Each row was made from one walk, in order. Every step used is in the known rows, and no mark comes twice. Write each row's walk.
(in the rows, 128 means zero)
Known rows:
D P N: [132 165 121 117 133 123 145 104 108 154 120 164 104 143 117 102 130 155
  53 142  94  66 164 144 114  86  91 123]
M F N P: [121 133 138 101 162  94 149 119 140 149 111 112 132 119 125 111 125 143
  50 164 111 102 168 129 153 113 120 144]
G H P N: [ 99 149 114 114 141 108 177 134 101 137 114 136  98 144 126  73 131 157
  73 129 103  81 191 129 116 129 138 106]
P W E N: [119 105 112  88 168  90 121 128 101 144 135 123 130 116 122 105 126 171
  86 122 122  48 185 149 155  88 120 113]
G H P D: [ 89 140 111 104 153 131 172 112  95 130 109 131 110 136 128  80 153 161
  84 118 112 114 182 138 119 109 138  75]
G H P N E W: [ 70 137 134 146 129  94 165 139  91 126 132 142 126 144 111  74 147 159
  79 122 114  79 170 123  98 134 142  75]
H P: [109 132 114 109 152 128 155 117 117 141 117 113 107 126 129 104 148 148
  97 137 128  89 189 155 123 100 115 111]
W E N P H G: [123 112 131  90 187  74 157 121  82 158 132 145 105 119 143  89 144 164
  81 156 136  82 173 121 166  70 139 120]
G H P W: [ 80 117 117 102 151 112 155 130 105 138  96 124 116 137 114  95 153 169
  90 123 111 100 198 122 135 117 125  81]
M F N: [119 143 120 100 154 104 137 113 134 140 105 102 147 113 117  99 108 139
  67 160 118  80 176 148 148 119 125 139]
P D F: [114 135 114  96 134 143 143  80  86 152 129 140 118 121 137 108 130 154
  72 143 114  83 172 159 142  79 113 112]
E N: [127 127 118  97 172 115 126 112 117 136 144 105 124 121 134  90 115 164
  82 136 128  67 181 165 141 103 110 114]
W E N P D F: [131 115 129  94 162 105 144  99  83 157 161 151  99 120 146 111 136 166
  50 125 112  67 164 148 152  74 137 123]
F N P H G: [106 137 126 100 192  91 179 115 100 153 106 128 111 112 137 106 145 147
  82 170 112 124 163 109 150  83 123 120]
G H: [116 148 107  91 137 128 138 120 118 131 110 104 128 134 119  78 146 162
  79 141 125  95 184 146 136 113 111  91]
G H P D F M: [ 85 150 116 127 139 136 158  85  62 133 112 131  95 134 141  97 168 146
  62 125 105 101 193 134 107 110 156  78]
N P: [125 132 129  98 153 119 148 114 129 152 131 118 108 125 133 113 152 157
  71 151 119 108 168 141 138  84  92 117]
F D: [123 145  95 110 143 115 145 105 116 126 137 123 135 122 139  90 151 137
  54 123 117  98 165 163 134  99 107 101]
W E N: [139 127 107  88 161 103 123 126 110 135 147 112 123 117 128  91 131 154
  87 126 136  47 181 166 143  93 122 119]
G H P N E: [ 77 140 127 134 132 105 178 141 101 132 116 130 103 138 124  79 155 140
  78 133 110  82 179 124 107 123 149  98]
W E N P H: [132 111 133 102 184  84 148 113 108 152 136 136  99 110 142 110 155 177
  73 149 121  72 168 127 168  71 136 108]
D P H: [123 149 124 117 150 130 139  84 114 151  98 155 108 129 114 117 167 173
  73 157 111  84 164 133 143  65 100  89]
N P D F: [115 125 131 100 144 131 156  87  92 164 136 150 101 125 145 122 144 161
  53 148 102 105 159 142 145  72 109 114]
D F M: [120 148 118 120 132 137 121  83  90 144 126 108 110 120 137 114 155 132
  66 153 119  76 190 153 126  94 115 116]
W E N P: [141 117 125  92 171  93 137 129 117 145 152 123 109 120 136 103 143 162
  67 129 128  71 172 148 146  85 119 124]
M F D P W E: [122 131 109 112 123  82 119 103 103 144 100 179 147 146 107 101 159 148
  26 120 105  70 158 135 158  88 124 115]
N P D F M: [108 141 134 122 148 131 147  76  80 158 136 139  91 120 153 130 168 145
  42 149  97 114 166 135 122  71 121 107]
N E: [103 134 126 116 134 126 135 123 121 136 125 105 130 117 124 105 161 137
  92 154 133  85 165 155 127  86 111 102]
M F N E W: [ 90 130 141 135 141  88 125 119 122 127 123 108 175 117 102 100 125 141
  71 153 130  76 156 140 132 129 132 107]
F N: [121 153 106 101 164 120 148 119 128 130 119  95 133 108 121 108 129 138
  83 140 113  86 175 154 127 104 107 120]

Which walk is each row?
[118 123 137 106 165 111 158 102 121 159 116 135 101 114 139 119 162 173
  73 170 112 110 165 122 157  70 111  99]	N P H
[ 99 161 124 164 122  92 142 103  93 128 152 185 141 147 114  93 160 141
  25 111  96  78 129 142  94  99 109  81]	F D P N E W
[121 137 110 110 135 100 135  99 122 134 120 130 147 127 136  79 130 136
  40 141 121  91 167 154 152 117 126 121]	M F D
[ 93 139 134 136 131  97 141 126  99 140 148 139 141 127 113  94 129 152
  77 146 117  65 151 143 111 103 113  96]	P N E W
[124 143  94 111 134  98 129 108  99 135 116 171 133 137 113 111 181 149
  42 102 100  78 154 142 134  71 106  95]	F D P W E
[107  97 139  99 185  92 137 118 119 159 136 127 113 124 134 117 127 180
  65 132 103  89 176 132 151  90 104 110]	E N P W
[127 162 116 132 124  91 144  93 108 145 117 188 128 149 127  79 122 143
   4 137  89  69 152 140 135 109 123 131]	M F D P N
[110 146 119 120 147  88 145  78  87 147  88 183 136 144 129  73 145 145
  34 161 118 100 154 126 162  93 133 109]	M F D P H G
[128 156 113 123 127 107 126  85 120 137 109 162 142 147 121  88 147 143
  19 133 111  88 156 152 140 106 112 115]	M F D P
[103 152 133 151 115  87 144 102 111 139 120 181 134 147 125  86 148 124
   9 140  92  70 139 135 124 104 136 124]	M F D P N E
[112 113 140  98 199  84 159 107  91 161 129 140 105 122 149  88 130 173
  80 168 124 103 173 120 162  83 126 110]	E N P H G
[116 120 132  98 188 110 152 102 106 153 153 137 108 122 150 105 127 173
  57 129 106 104 158 147 135  83 114 103]	E N P D
[111 143 119 102 180 115 172 112 118 147 131 126 115 112 136 121 142 148
  59 136  91 124 150 135 126  80 109 112]	F N P D
[129 119 132  99 180 105 139 115 124 148 150 115 105 122 142 104 130 170
  62 136 116  87 174 148 140  96 105 117]	E N P
[118 110 123  87 150  94 141 134 114 161 120 136 115 124 121 127 163 163
  75 139 114  91 171 126 151  68 104 117]	N P W E
[102 139 112 103 143 126 157 124 113 129 106 111 110 139 124  80 154 157
  87 128 127  99 195 141 122 124 127  92]	G H P
[115 152 123 105 156 117 149  89  83 155  94 163 113 137 118  93 153 161
  81 168 125  95 166 129 142  67 104  99]	D P H G
[102  98 117 100 175  89 139 135  96 144 128 132 111 122 125 109 138 165
  97 109 120  52 197 142 143  96 139 112]	H P W E N
[119 111 136 102 170 117 151  82  88 158 156 146  99 125 154 113 121 172
  48 132 102  86 166 148 149  85 122 116]	E N P D F
[ 76 130 138 150 139  97 160 134  94 139 143 144 121 133 118  98 141 148
  87 131 115  71 163 137  97 115 131  95]	H P N E W
[ 92 135 114 105 139 136 168  95  76 138 113 141 103 138 132  88 148 161
  71 124 112  94 188 141 131 112 142  88]	G H P D F
[117 114 119  95 153  90 149 125 102 157 122 134 115 115 118 142 151 146
  60 136  98  72 171 124 158  81 122 137]	D F N P W E
[113 145 106 101 157 131 154  88  92 141 125 125 125 109 130 117 122 143
  66 136 100  82 165 153 135  88 126 119]	P D F N
[121 142 122 132 139  98 136  71 113 141  95 178 133 134 125  96 159 160
  24 150 104  90 151 131 160  92 127  97]	M F D P H
[100 143 128 126 132 111 153 131 110 145 134 130 116 122 127  98 136 133
  76 155 111  66 161 144 120  89 122 118]	P N E
[ 91 138 121 122 145 128 156  98  91 134 129 122 131 105 129 121 144 126
  72 139 105  84 152 148 128  85 137 110]	P D F N E
[103 156 141 151 122 105 134 110  99 142 137 171 133 145  98 101 147 156
  56 138 107  62 139 139  98  95  99  91]	D P N E W
[109 159 137 138 123 117 143 113 108 146 123 160 110 141 112 109 153 140
  59 145 100  65 151 137 106  80 106 115]	D P N E
[109 131 133 103 174  95 177  98  83 160 110 140 106 113 138 115 139 145
  70 175 108 105 169 111 162  84 132 133]	D F N P H G
[104 127 141 101 181  73 171 107 108 161  89 137 127 117 132  96 121 150
  64 192 116 115 165 103 172  98 142 138]	M F N P H G
[115 118 105  86 142 104 129 129 104 150 114 127 130 121 114 113 148 156
  93 133 123  66 181 144 151  74 110 111]	P W E
[124 135 125 105 155 114 154 106 119 147 130 116 109 113 132 129 139 142
  54 149 102  94 169 140 142  97 110 139]	D F N P
